Each row was made from one small tree. The marks that hang from a mark follow it in brackets, in alphabetical order. Every link used is in the known rows. Write each row's tree.
Known rows:
D[E[R]]: [-1.76  2.53  0.08  0.16  0.07 -0.42  1.88  0.46 -0.08 -0.21  0.64 -2.25
 -0.87 -0.34 -0.09 -1.19 -0.69  0.49 -1.72  0.43  0.54 -1.17  0.61 -0.24
 -1.81]
D[E[G R[N[L[P] X]]]]: [-1.14  3.42 -0.97  0.41  1.50 -2.05  3.91  0.00 -0.13 -0.86 -0.56 -4.59
  0.75 -0.57 -0.80 -0.53  2.27  1.19 -1.34  1.54  0.70  0.43  2.09 -2.35
 -3.90]
X[N]: [-0.03  1.12  1.04 -0.15  0.73  0.03 -0.22 -0.15 -0.65  1.20 -0.84 -0.24
  0.68 -0.03 -0.29  0.12 -0.69  0.37 -0.89 -0.16  0.14  0.85  3.77  0.01
 -1.32]
L[N[R[E] X[M]] P]: [ 1.81  1.69 -2.89  1.01  1.91 -3.09  1.38 -0.52 -0.61 -0.73 -2.66  0.12
  2.18 -0.50 -0.76  0.39  2.10  4.90 -2.60 -0.86 -0.10  1.16  0.28 -1.87
 -3.44]
G[E[D R[N]]]: [-1.47  2.63 -0.58 -0.26  0.95  0.84  4.16 -0.31  0.32 -0.89 -0.42 -0.17
 -0.13 -0.20 -0.29 -1.64  5.35 -0.16 -2.55  1.50  0.71 -1.72 -0.99 -1.64
 -0.94]
N[X[M]]: [ 0.69  0.58 -4.94  0.23  0.16 -0.39  0.90  0.21 -0.45 -2.13  0.78 -0.37
  2.18 -0.42  0.45  0.41 -1.34  1.42  0.76  0.63 -0.83  0.58  0.36  0.42
 -0.52]
E[D R]: [-1.53  1.92 -0.52 -0.32  0.51  1.10  2.84 -0.60  0.53 -0.50 -0.61  1.67
 -0.35  0.12 -0.36 -1.77  1.59  0.14 -1.18  0.61  0.42 -1.38 -0.92 -0.25
 -0.79]
M[X[N]]: [-0.63  1.08 -0.48  0.61  0.07 -0.04 -1.17 -0.43 -0.75  0.80 -0.84 -1.32
  1.28  0.55  1.15  0.40 -2.67  0.15 -1.14 -0.28 -0.50  0.76  3.08  0.29
 -0.68]
D[E[G R[N[L X]]]]: [-1.26  3.26 -1.59  0.36  0.75 -1.49  4.06  0.39  0.14 -0.61  0.77 -4.56
  0.48 -0.52 -0.61 -0.79  1.42  0.52 -1.17  1.94  0.67 -0.03  1.90 -1.95
 -3.50]
L[N[R[E[G]] X] P]: [ 1.66  2.03 -1.44  0.97  1.73 -2.98  2.04 -0.53 -0.11  0.05 -3.53 -0.34
  1.87 -0.45 -1.31  0.07  4.78  4.91 -2.69 -0.79  0.53  1.26  0.12 -2.58
 -4.11]
G[E[D R[N[X]]]]: [-1.22  2.72 -2.10 -0.03  0.97  0.51  4.55 -0.30  0.35 -1.41 -0.44  0.24
  0.90 -0.34 -0.25 -1.47  5.14  0.59 -2.36  2.23  0.46 -1.54 -0.64 -1.72
 -1.63]
E[D G R[N[X]]]: [-1.19  2.82 -2.93 -0.36  1.13  0.38  5.50 -0.65  0.80 -1.46 -0.59 -0.68
  0.66 -0.02 -0.63 -1.70  4.64  0.34 -0.87  1.91  0.65 -0.85  0.45 -2.52
 -2.59]
N[L[P] R[E] X[M]]: [ 2.29  1.42 -4.63  1.04  1.85 -2.73  2.54  0.38 -0.90 -1.85 -1.14 -0.54
  1.71 -0.22 -1.08  0.59  0.05  2.72 -1.66 -0.41 -0.39  1.62  0.22 -1.05
 -3.30]
X[M[Z] N[L[P] R[E]]]: [ 1.81  1.93 -0.80 -0.33  2.03 -0.83  0.24 -0.44 -1.87  0.04 -0.46 -2.15
  0.06 -0.30 -0.56  0.58 -1.39  1.82 -2.86 -1.93 -0.97  1.75  3.76 -0.31
 -2.62]
X[M]: [ 0.05  0.34 -2.38 -0.18  0.33  0.44  0.29  0.14 -0.64 -1.30  0.96 -1.19
  0.18 -0.35  0.52  0.11 -1.00 -0.09  0.49 -0.55 -0.53  0.42 -0.29  0.72
  0.93]
R[E[D]]: [-0.30 -0.01 -1.26 -0.18  0.34  0.07  3.21  0.27  0.32 -0.11 -1.70  1.88
 -0.57  0.83 -0.47 -1.01  3.68 -0.39 -0.57 -0.71  0.91 -1.21 -2.65 -1.52
 -0.76]
D[E[G]]: [-1.50  1.59  0.09  0.01 -0.12 -0.27  2.38  0.45 -0.33 -0.20 -0.41 -4.41
 -0.82 -0.60 -0.23 -0.59  3.24  0.05 -0.65 -0.37  0.82  0.08 -0.60 -0.50
 -1.29]
N[L[P] X[M]]: [ 1.52  1.05 -3.53  0.76  1.56 -1.79  0.99 -0.63 -0.74 -1.89 -1.13 -1.26
  3.74 -0.81 -0.19  1.30 -0.97  2.23  1.10  0.79 -1.01  2.99  1.16  0.04
 -1.59]
X[M[Z] N[R[E[G]]]]: [ 1.01  2.07 -2.15 -0.76  0.89  0.64  1.05  0.29 -1.52 -0.20  0.81 -2.71
 -1.30 -0.20 -0.04 -0.34  0.29  1.15 -3.10 -2.35 -0.47  0.27  2.86 -0.30
 -1.78]
L[N[R[E] X] P]: [ 1.78  1.47 -1.38  1.10  1.71 -3.19  1.11 -0.61 -0.22  0.11 -3.32  0.90
  2.05 -0.32 -1.13  0.28  2.76  4.93 -2.79 -0.55  0.20  0.87  0.43 -2.32
 -4.11]
E[D]: [-0.86 -0.02 -0.35 -0.39  0.36  1.01  1.80 -0.88  0.14 -0.38 -1.55  1.45
 -0.03  0.04 -0.19 -0.77  2.41 -0.16 -0.02  0.11  0.14 -0.48 -1.66 -0.21
  0.05]
G[E]: [-0.49  1.32  0.11  0.07 -0.02  0.74  1.40  0.32 -0.13 -0.37 -0.24 -1.28
  0.29 -0.59 -0.02 -0.41  4.53  0.30 -1.48  0.19  0.48 -0.40 -1.57 -0.15
  0.29]
L[N[R X[M[Z]]] P]: [ 1.85  1.68 -2.05  0.57  1.66 -2.20 -0.50 -1.59 -0.85 -0.99 -1.79 -0.68
  2.17 -1.08 -0.27  0.68  0.55  5.37 -2.48 -0.59 -1.22  1.37  1.20 -0.91
 -3.04]

Which tree is each row?
[-1.01  2.72 -2.70  0.36  0.90 -1.84  2.82  0.24 -0.30 -1.16  1.58 -3.15
  0.72 -0.43 -0.09 -0.51 -2.18  0.63 -1.07  1.87 -0.09 -0.37  2.21 -1.22
 -2.90] : D[E[R[N[L X[M]]]]]
[ 1.06 -0.24 -1.04  0.24  1.13 -2.34  2.63  0.36  0.28  0.57 -0.02 -0.27
  0.30  1.05 -0.78  0.43  0.59 -1.18 -0.31  1.11  0.56 -0.04  1.18 -3.46
 -2.12] : R[E N[L]]
[ 0.03 -0.47 -1.58 -0.42  1.15 -1.20  3.81 -0.17  0.26 -0.24 -1.01  1.63
 -0.64  1.20 -0.56 -0.66  3.03 -1.06 -0.70  0.55  0.85 -1.64 -0.52 -3.62
 -1.82] : R[E[D] N]
[ 1.11  1.30 -0.49  0.86  1.53 -2.44 -0.16 -1.50 -0.03  0.00 -3.25  0.31
  3.63 -0.70 -0.40  0.85  1.98  4.46 -0.53  0.65 -0.24  1.84  1.19 -1.47
 -2.65] : L[N[X] P]
[ 1.19  1.78  1.93  0.36  2.11 -1.39  0.03 -0.58 -1.16  1.25 -1.96 -0.79
  0.62 -0.34 -1.37  0.59 -0.67  1.63 -2.45 -0.28 -0.01  2.14  4.42 -0.28
 -2.97] : X[N[L[P] R]]
[ 0.91  0.60 -4.31  0.42  0.46 -0.97  3.43  0.64  0.06 -1.24 -0.93  2.29
 -0.04  0.36 -0.84 -0.95  2.03  2.04 -2.39 -0.15  0.41 -1.41 -1.48 -1.32
 -2.95] : N[R[E[D]] X]
[-0.56  0.65 -1.41 -0.27  0.23  0.53  4.62  0.48  0.46 -0.13 -2.06 -0.16
 -0.80  0.61 -0.63 -1.20  6.78 -0.49 -0.45 -1.06  1.38 -0.61 -2.95 -1.93
 -0.83] : R[E[D G]]
[ 0.83  1.49  0.82  0.29  0.84 -0.14 -2.47 -1.48 -1.38  0.69 -0.62 -2.50
  0.67  0.32  0.77  0.96 -3.58  1.63 -3.04 -0.73 -1.70  1.42  4.06  0.28
 -2.05] : M[X[N[L[P] R]] Z]
[ 1.67  0.83 -2.82  0.88  0.61 -1.54  1.24  0.15 -0.18 -0.60  0.43 -0.10
  1.50 -0.39 -0.97  0.40 -1.46  2.13 -1.42  1.03 -0.48  1.05  1.12 -0.01
 -2.77] : N[L R X]
[ 0.50  2.04 -2.27 -0.96  1.12  1.24  1.97 -0.09 -1.49 -0.35  0.11 -1.91
 -1.36 -0.09 -0.14 -0.77  1.55  1.07 -3.12 -2.25 -0.43 -0.09  1.94 -0.38
 -1.88] : X[M[Z] N[R[E[D G]]]]
[ 0.15  0.83 -1.43 -0.04  0.58  0.05  3.92  0.62  0.02 -0.18 -1.23  0.08
 -2.28  0.49 -1.16 -1.39  5.05  0.31 -2.69 -1.46  1.20 -1.23 -2.33 -1.56
 -1.85] : N[R[E[D G]]]
[-0.81  2.74 -0.37 -0.04  0.63 -0.03  2.67  0.33  0.29 -0.58  0.83 -1.31
 -0.08 -0.30 -0.15 -0.99  3.44 -0.06 -2.58  1.50  0.58 -1.25  0.37 -1.64
 -1.00] : G[E[R[N]]]
[ 0.33  0.29 -1.28  0.03  0.57 -0.27  2.72  0.51 -0.04 -0.16 -0.85  1.72
 -2.05  0.64 -0.96 -1.14  2.57  0.54 -2.79 -1.13  0.78 -1.69 -1.95 -1.18
 -1.74] : N[R[E[D]]]
[-0.93  2.94 -1.93  0.11  1.13  0.30  4.60 -0.46  0.41 -1.16 -0.52 -0.21
  1.42 -0.42 -0.57 -1.21  4.82  0.51 -2.10  2.62  0.40 -0.92 -0.33 -1.67
 -1.88] : G[E[D R[N[L X]]]]
[ 1.36  1.72 -0.98 -0.54  1.20  0.36 -0.81 -0.59 -1.76  0.13  1.38 -2.51
  0.03 -0.57 -0.02  0.49 -3.33  1.22 -2.35 -0.91 -1.30  1.50  4.35  0.95
 -1.71] : X[M[Z] N[L R]]
[ 0.19  1.10  0.29  0.06 -0.18  0.75 -2.44 -1.36 -1.00  0.97  0.27 -2.59
  1.43  0.39  1.41  0.97 -3.88  0.63 -1.44 -0.21 -1.66  1.21  3.71  0.61
 -0.94] : M[X[N[L]] Z]
[ 0.92  0.53 -4.70 -0.22 -0.10  0.27 -0.10 -0.34 -0.60 -2.20  1.47 -0.87
  1.84 -0.55  0.90  0.50 -1.86  1.81  0.33  0.42 -1.54  0.29  0.68  0.58
 -0.64] : N[X[M[Z]]]
[-0.27  0.30 -1.77 -0.48  1.13 -0.67  5.23 -0.01  0.44 -0.26 -1.47 -0.41
 -0.81  1.04 -0.84 -0.85  6.29 -1.25 -0.58  0.27  1.32 -0.98 -1.22 -4.08
 -1.93] : R[E[D G] N]
[-1.35  2.35  0.05  0.25  0.79 -1.65  2.42  0.08 -0.02  0.04  1.07 -2.87
 -0.40 -0.19 -0.40 -0.65 -1.37 -0.11 -1.55  1.57  0.41 -0.72  2.08 -1.62
 -2.69] : D[E[R[N[L]]]]
[ 1.30  1.96 -1.62  0.80  1.92 -2.47  2.95 -1.08 -0.04 -0.10 -4.36  0.38
  1.88 -0.49 -1.34 -0.34  5.99  4.74 -2.79 -0.76  0.66  0.98 -0.77 -2.65
 -4.12] : L[N[R[E[D G]] X] P]
[ 2.06  1.69 -2.72  0.61  1.67 -2.57  0.54 -0.93 -0.74 -0.77 -2.12 -0.24
  1.85 -0.62 -0.43  0.48  1.71  5.15 -2.82 -1.24 -0.72  0.84  0.55 -1.79
 -3.56] : L[N[R[E] X[M[Z]]] P]
[ 2.35  1.35 -3.53  0.45  1.57 -1.54  0.18 -0.86 -1.29 -2.17 -0.08 -1.57
  1.78 -0.96 -0.45  1.06 -1.91  3.35 -1.64  0.09 -1.61  1.92  1.56  0.24
 -2.71] : N[L[P] R X[M[Z]]]
[ 0.44  2.37 -2.69  0.35  1.87 -2.02  2.14 -0.42  0.00 -1.45  0.65 -0.85
  2.02 -0.22 -0.33  0.10 -2.03  1.09 -0.54  2.10 -0.60  0.66  3.03 -1.84
 -2.61] : E[R[N[L[P] X[M]]]]
[-0.88  2.96 -2.61 -0.11  1.38 -0.01  5.76 -0.80  0.74 -1.05 -0.62 -1.26
  1.26 -0.02 -0.87 -1.36  4.19  0.24 -0.57  2.47  0.69  0.08  0.82 -2.54
 -2.89] : E[D G R[N[L X]]]
[ 0.92  0.96 -3.05  0.26  2.12 -2.40  5.80 -0.59  0.25 -1.04 -3.01 -0.65
  2.02  0.60 -1.35  0.02  6.14  0.58  0.05  1.26  0.87  1.02 -0.09 -4.40
 -3.74] : R[E[D G] N[L[P] X]]
[-1.51  3.20 -1.84  0.17  0.56 -1.24  3.83  0.47  0.13 -0.86  0.68 -4.19
 -0.08 -0.40 -0.38 -1.02  1.88  0.60 -1.51  1.34  0.85 -0.78  1.63 -2.07
 -3.24] : D[E[G R[N[X]]]]
[ 2.03  1.71 -2.76  1.13  1.66 -2.51  3.45  0.47 -0.31 -0.83 -2.25 -1.15
  1.41 -0.10 -1.64  0.23  3.47  2.76 -1.92 -0.19  0.51  1.77  0.05 -1.94
 -4.12] : N[L[P] R[E[G]] X]
[ 1.11  0.36 -4.48  0.27  2.37 -2.64  4.53 -0.67 -0.39 -1.82 -2.02  0.61
  2.29  0.59 -0.75  0.40  2.40  0.66  0.19  1.26 -0.02  0.69  0.26 -3.60
 -3.10] : R[E[D] N[L[P] X[M]]]
